What can hang from each mark
z280: z79
z942: z844
z782: z861 z978
z861: z782
z185: z79 z978 z998
z998: z78 z185
z844: z942
z79: z185 z280 z881 z942
z881: z79
z978: z185 z782
z78: z998

Every row comes from one small tree of marks. The marks that hang from a mark follow it in brackets, in the order of their numbers. Every link used is in the known rows. Which tree was each row made from?
(in the rows, 128 means zero)
Known rows
z782[z978]: [ 77 147  94 154 122 114 105 159 156 119 107 125 150 123 128 128 193 144
 140  96 128 147 136 133 140]
z78[z998[z185[z79[z881 z942] z978]]]: [103 178 191 141 109 153 138  77 128 140 146 108 146 144 120 110 154 117
 174  95  73 191 151 108 165]
z185[z79[z280 z942[z844]] z978[z782]]: [ 96 134 179 148 107 116  83 149 139  94 145 160 115 137  77  81 191  79
 147  56  67 187 169  74 195]
z185[z978]: [ 85 149 109 147 119 108 107 154 166 126 119 130 138 132 104  94 177 117
 138  87 103 153 132  98 139]
z881[z79[z942[z844]]]: [ 83 160 153 149 121 148  82 193 125 105 165 129 153 139  96 109 182 134
 175 121  83 184 152 101 181]
z78[z998[z185[z79[z280 z942]]]]: [ 97 172 195 136 109 161 142 121 126 119 156 107 159 152 127 108 156 134
 166  96  81 217 156 123 161]
z998[z78 z185[z79[z280 z881] z978]]: [109 146 186 128 109 135 144  93 147 124 183 118 142 157 114  99 135  99
 134  82  48 188 157  90 170]
z881[z79[z185[z978[z782]] z942]]: [ 89 169 112 149 116 114  82 163 147 118 128 136 132 147  79 111 199  93
 150 112 102 183 163 106 172]
z881[z79[z185[z978] z280 z942[z844]]]: [ 95 160 114 138 118 117  82 190 125  81 170 132 143 163  84  83 175  90
 165 118  56 202 167  69 183]
z881[z79]: [ 79 161 124 142 119 135  99 184 143 125 149 119 169 139 111 126 166 139
 156 129 111 162 131 123 157]
z79[z185 z942]: [ 90 173 122 145 117 139 114 170 136 123 130 127 146 135 105 132 193 123
 158 128  91 204 156 106 155]
z998[z78 z185[z79]]: [ 87 160 170 136 125 140 136 118 159 144 168 116 131 141 123 103 165 148
 123  92  92 192 151 122 154]
z78[z998[z185]]: [ 85 178 148 146 133 144 148 135 159 134 132 105 148 135 150  85 172 152
 154  98 124 171 128 149 114]
z78[z998[z185[z79 z978]]]: [ 86 175 145 140 124 121 137 101 159 143 141 108 130 145 131  69 162 132
 141  78 106 169 136 121 134]
z978[z185[z79[z881] z998] z782[z861]]: [ 93 141 174 150 105 161 112 103 120 185 129 179 124 107 115 137 198 109
 123  97 146 131 153 146 160]
z881[z79[z185[z978 z998] z942]]: [ 91 166  90 147 111 118  92 148 125 138 133 126 141 168  79  90 178 113
 146 132 100 183 164 102 154]
z978[z185]: [ 75 165 112 139 121 137 114 174 157 153 137 131 135 114 115 103 183 135
 152 121 132 173 129 138 150]
z280[z79[z185[z998[z78]] z942[z844]]]: [102 161 161 153 121 148 114 135 132 135 144 144 107 145 111  65 195 129
 152 126  94 208 169 102 165]
z78[z998[z185[z978]]]: [ 88 173 127 145 131 122 141 117 169 134 124 107 135 141 135  62 170 135
 147  77 119 161 130 130 113]
z861[z782[z978[z185[z79[z881] z998]]]]: [ 84 154 107 144 104 133  99 101 121 168 118 147 141 123 126 154 190 134
 141 130 152 131 154 137 162]
z782[z861 z978[z185[z79[z280] z998]]]: [ 83 130 106 144 106 136 104 119 119 149 123 162 138 127 119 124 194 132
 108  89 151 144 159 140 148]
z844[z942]: [ 91 133 141 144 113 144 111 157 141 115 138 135 141 119 125 117 168 147
 161 106 104 179 131 119 144]
z78[z998]: [ 92 169 151 153 127 140 128 158 149 127 115 114 155 130 140  95 185 144
 160 102 126 159 125 136 121]
z861[z782[z978]]: [ 78 150  87 152 117 112  95 149 157 110  89 134 157 123 134 159 208 147
 134 100 144 128 143 121 131]
z978[z185 z782]: [ 75 160 125 146 122 133 107 170 167 155 123 146 119 105 110  98 204 119
 143 103 151 162 137 152 156]

Which tree is each row?
[102 145 114 150 115 110 100 155 126 103 140 150 117 160  84  51 186  93
 143  95  71 194 173  75 153]	z79[z185[z978 z998] z280 z942[z844]]
[107 145 188 143  96 166 120 156 116 105 146 126 177 138 106 156 156 103
 181 117  59 194 150  94 177]	z79[z280 z881 z942]
[ 91 150 162 143 113 149  87 200 118  84 173 131 166 151  93 107 170 119
 177 117  67 198 155  93 188]	z881[z79[z280 z942[z844]]]
[ 74 147  84 150 123 134 103 145 147 140 103 150 138 103 131 142 214 144
 125  92 162 131 141 148 134]	z782[z861 z978[z185]]
[ 98 137 163 155 104 119 105  98 138 161 125 154 120 133  95  99 176  90
 130  81 107 138 147 110 165]	z185[z79[z881] z978[z782] z998]
[101 149 119 158 116 110 114 120 144 149 114 153 114 136 103  90 192  83
 133 101 114 144 151 116 138]	z79[z185[z978[z782] z998] z881]
[ 95 173 143 140 110 154 128 145 139 137 147 126 151 122 146 152 157 111
 177 153  96 182 130 109 170]	z280[z79[z185 z881]]
[ 87 136 136 156 110 103  98 115 155 158 113 156 108 137  90  74 189 105
 111  69 126 142 150 114 152]	z185[z79 z978[z782] z998]
[ 82 152 152 136 107 134 106 162 148 142 150 150 127 119 105 106 183 100
 140  97 123 183 147 135 183]	z978[z185[z79[z280]] z782]
[ 88 134 150 151 112 116  94 117 154 134 106 170 122 116 102 131 207 100
 104  48 122 125 148 102 149]	z185[z79 z978[z782[z861]]]
[110 134 177 144  86 140 112 103 106 133 145 140 154 159  82 114 146  88
 155  99  56 185 164  74 186]	z185[z79[z280 z881 z942] z978 z998]
[ 85 140 130 151 123 120 117 111 175 134 107 158 119 120 116 111 198 114
 103  41 130 130 146 124 121]	z998[z185[z978[z782[z861]]]]
[ 86 141 130 140  98 149  96 133 115 124 127 152 149 121 108 163 198 126
 136  93 120 180 168 122 180]	z782[z861 z978[z185[z79[z280 z942]]]]
[ 93 166 193 135 102 169 132 109 122 144 170 118 158 134 114 156 149 127
 168 115  64 204 155 108 187]	z998[z185[z79[z881 z942]]]
[ 89 174  96 141 115 120  89 166 136 117 142 119 150 156  86 113 179 109
 161 131  86 193 158  90 169]	z881[z79[z185[z978] z942]]
[ 94 157  97 153 111 112 108 134 136 141 113 137 123 152  85  82 189 111
 137 109  99 183 163  97 140]	z79[z185[z978 z998] z942]
[ 92 177 165 143 115 136 130  95 146 138 136 106 134 148 113  85 167 132
 156  80  91 196 153 111 153]	z78[z998[z185[z79[z942] z978]]]
[ 91 157 148 133 123 115 128 100 170 142 159 120 119 149 109  76 164 131
 114  75  85 181 152 104 150]	z998[z78 z185[z79 z978]]
[ 83 180 169 139 127 145 143 119 148 145 151 106 144 137 146  94 165 152
 148  98 114 181 135 141 138]	z78[z998[z185[z79]]]
[ 77 138  79 155 119 130 105 125 137 163  95 157 130 113 124 116 213 148
 112  93 177 121 148 161 121]	z782[z861 z978[z185[z998]]]
[ 89 152 161 142 124 112 123  96 181 142 144 135 101 139 102  72 184 116
 107  54 103 171 158 118 155]	z998[z78 z185[z79 z978[z782]]]
[ 96 163 104 135 107 122  94 175 130  96 155 122 162 168  84 113 165  95
 161 128  68 205 162  83 175]	z881[z79[z185[z978] z280 z942]]
[ 73 150  99 143 117 133 100 131 138 149 120 153 135 106 128 151 207 143
 119  95 152 140 148 140 156]	z782[z861 z978[z185[z79]]]
